Each row comes from the steps of one path. Every step used is in the known rows, and no mark comes twice. Write the path behind each row, first mark first.
In the rows, zero is written as 128.
Known rows:
C > Q > N: [101 150 137 109 137 123 122 161  97 105 172 172 109  48 146 119 124 122
 162 113 202 142 143 140]
N > Q: [144 166 116 109 159 123 124 175 121 109 169 137 116 109 131 132 153 105
 161 162 162 175  94  89]
Z > B > S > C > W > H > N > Q: [ 91 149 159 144 138 123 111 201 159  82 169  94  96 141 189 136  86 137
 129 145 132 113 133 102]
Z > B > S > C > W > H: [133 186 185 168 101 115 118 122 118  74 158  87 148 161 194 123  88 101
 120 123 116  94 175 118]
H > W: [145 172 135 153 192 131 122  90  98  45 183 118 112 104 140 129 100  84
 154 165  97 131 108 131]
B > S > C > W > H > N > Q > X: [ 69 107 131 146 167 136 165 152 121 144 150 105 113 158 174  88  87 139
 105 171 119 145  92 131]
S > C > W: [139 180 126 151 139 139 131 104 115  51 168 138 143 152 181 122 122 109
 178 131 134 114 107 128]
R > V > X > Q: [164 138 125  70 106 104 137 172 167  85 120 180 125 141  94  80 133  69
 112 158 181 127 173 107]
C > W > H: [144 196 154 193 149  87 123 103  93  88 171  84 135 148 181  99 128 102
 134 118 109  96 145 136]
C > S > B: [162 168 106 131 119 167 114 110 126 118 141 138 139  76 122 160 127  63
 162 116 107 138 134 105]
B > S > C > W > H: [123 180 168 174 112 116 139 113 106  71 157  83 149 162 195 114  99 117
 128 128 115  99 137 140]
Z > B: [180 183 159 109 124 121  91 146 136 122 168 140 139 109 125 154 133  38
 149 140 135 135 193  77]
W > H > N > Q > C: [ 95 146 124  93 136 136 143 147 121 125 167 130 109 140 175 129 115 135
 125 155 191 145 159  89]
B > S: [129 154 166 105 116 120 145 162 122 113 165 102 174 106 109 150 102  78
 148 131 122 191  78 153]
B > S > C > Q > X: [ 95 115 105  97 125 178 163 137  99 147 144 164 149 113 133  98  99 100
 109 166 147 153 122 120]
V > X: [159 185 128 110 102 104 123 140 133 120 165 157 136 142 110  90 137  63
 138 148 144 145 129 109]
H > N > Q > X > V > R: [152 151  89 130 164 108 128 156 143 127 174 165  92  95 116 101 158  93
  92 153 131 128 130 103]
Z > B > S > C: [139 158 170  87  67 166 131 153 145  90 151 138 160 130 148 167  89  74
 147 159 141 139 157 101]
Q > C > S: [115 166 131  79 112 141 132  79  80 146 146 161 167  95  99 158 141 103
 175 111 181 222 113 102]
R > V > X > Q > C: [136 136 123  31  84 126 154 136 148 106 124 192 148 158 112  97 114  89
 101 149 225 154 196  90]
X > V > R: [196 194 109 128 131 100 112 133 133  85 177 166 119  84 106 126 170  69
 114 130 134 119 148 102]
V > R: [183 217 108 123 124 108 128 149 117 112 203 173 129  98 129 146 136  70
 115 148 125 135 125 104]
V > X > Q > C: [134 139 119  58  87 128 148 122 131 119 137 188 146 141 114 107 107  98
 109 162 213 157 189 110]
X > Q > N: [126 120 155 109 133 107 144 145 117 104 143 162 110  63 130 120 120 122
 156 151 200 140 159 163]
Z > B > S > C > W: [123 172 166 132 113 132 118 137 136  56 160 123 164 151 166 144  84  93
 158 117 122 137 116 123]
V > X > Q > C > W > H: [127 174 149 149 109  86 131 102 107  94 150 121 141 171 170  78  99 118
  97 125 161 106 189 125]

Which path is each row?
[ 90 122 117 164 199 115 150 141 110 160 162 108  99 147 164  74 119 127
 112 165 116 139 101 126]  C > W > H > N > Q > X
[142 147 101  88  79 167 124 110 142 122 121 179 143  99 110 140  98  81
 123 123 158 146 175  92]  V > X > Q > C > S > B
[124 126 104 112 176 134 155 139  98 181 152 143 126 128 118  92 142  96
 123 185 139 189  98  98]  N > Q > X
[100 160 122  70 119 140 126 110  87 142 144 164 150  96 102 159 140 122
 172 117 199 243  94  80]  N > Q > C > S
[115 141 129  38  86 128 135 111 122 124 110 192 159 121  76 124 131  97
 139 112 212 212 147  91]  R > V > X > Q > C > S
[ 81 143 145 152 151 125 133 191 147  73 170  90  95 140 194 125  95 154
 139 153 135 119  99 125]  B > S > C > W > H > N > Q
[128  91 109 128 188 128 131 133 140 129 132 126  94 104 107  77 178  97
 134 159 146 140 132 118]  H > N > Q > X > V
[ 83 152 135 101 127 133 127 116  96 143 148 137 126 103 131 149 128 139
 154 119 183 203 121  97]  W > H > N > Q > C > S
[106 152 119  93  94 179 131 172 122  68 164 166 145  89 147 141  99 111
 140 140 168 131 130 113]  B > S > C > Q
[ 99 152 126 164 162 127 124 175 142  78 175 106  78 140 204 114 121 151
 145 161 140  97 121 110]  S > C > W > H > N > Q
[117 142 126  71 107 140 134  89  95 132 130 174 156  87  87 155 130 112
 160 126 196 215 135 115]  X > Q > C > S
[159 111 119 127 167 125 138  89 116 134 124 128 129 108  93  75 186  66
 137 149 137 141 149 125]  Q > X > V
[144 153  98 105 111 139 135 146 130 105 160 184 131  91 110 110 130  88
  76 142 142 129 143 104]  B > S > C > Q > X > V > R
[ 85 116 111 157 179 140 157 138 115 147 153 120  95 158 184  76 112 137
 114 181 124 120 115 116]  S > C > W > H > N > Q > X
[117 104 121 167 198 106 127 119 128 113 133  99  93 127 136  59 165 116
 118 138 131 117 138 124]  C > W > H > N > Q > X > V
[141 165 103 168 172  88 121 143 132 111 173 139  88 116 144  83 143 112
  76 132 116 105 139 111]  C > W > H > N > Q > X > V > R
[103 111 102 122 191 137 157 154 118 177 161 136 101 124 138  92 130 110
 126 185 128 163  97 116]  H > N > Q > X
[126 125 156  73 106  92 142 171 146  99 126 185 108 103 117  83 119 105
 130 134 216 137 171 138]  R > V > X > Q > N
[118 129  92 115 163 148 145 127  88 168 158 165 133 100 117  85 131  86
 115 158 143 152 132 115]  C > Q > X
[124 127 154 101 107  95 140 157 131 112 140 179 107  83 119  95 110 117
 138 148 206 143 162 154]  V > X > Q > N
[125  97 120 150 181 118 132 125 130 131 128 105  88 114 123  66 175 104
 113 159 141 117 156 117]  W > H > N > Q > X > V
[132 157  96  92 110 176 121 117 125 127 138 157 138  89 131 164 113  92
 144 116 152 170 140  73]  N > Q > C > S > B
[104 157 129 168 182 101 117 179 135  89 181  92  81 128 183 114 127 141
 143 147 130 115 109 119]  C > W > H > N > Q
[181 169  98 127 144 110 131 117 121 128 167 172 123  97 101  99 166  64
  92 147 126 131 147 106]  Q > X > V > R
[117 187 147 154 142  98 129 110  91  98 165 100 137 163 189 102 114 130
 118 118 157 130 153 104]  N > Q > C > W > H
[136 105  99 113 144 163 128 105 120 105 122 163 119  97 113  74 171  87
 127 150 164 114 171 107]  S > C > Q > X > V
[ 89 162 118 119 173 115 126 134 122  83 179 132 127 148 176 121 106 140
 159 109 166 158  99 118]  H > N > Q > C > W
[129 163  97 105 109 183 122 151 116  69 167 184 122  90 160 128 132 107
 152 155 177 102 156  96]  S > C > Q
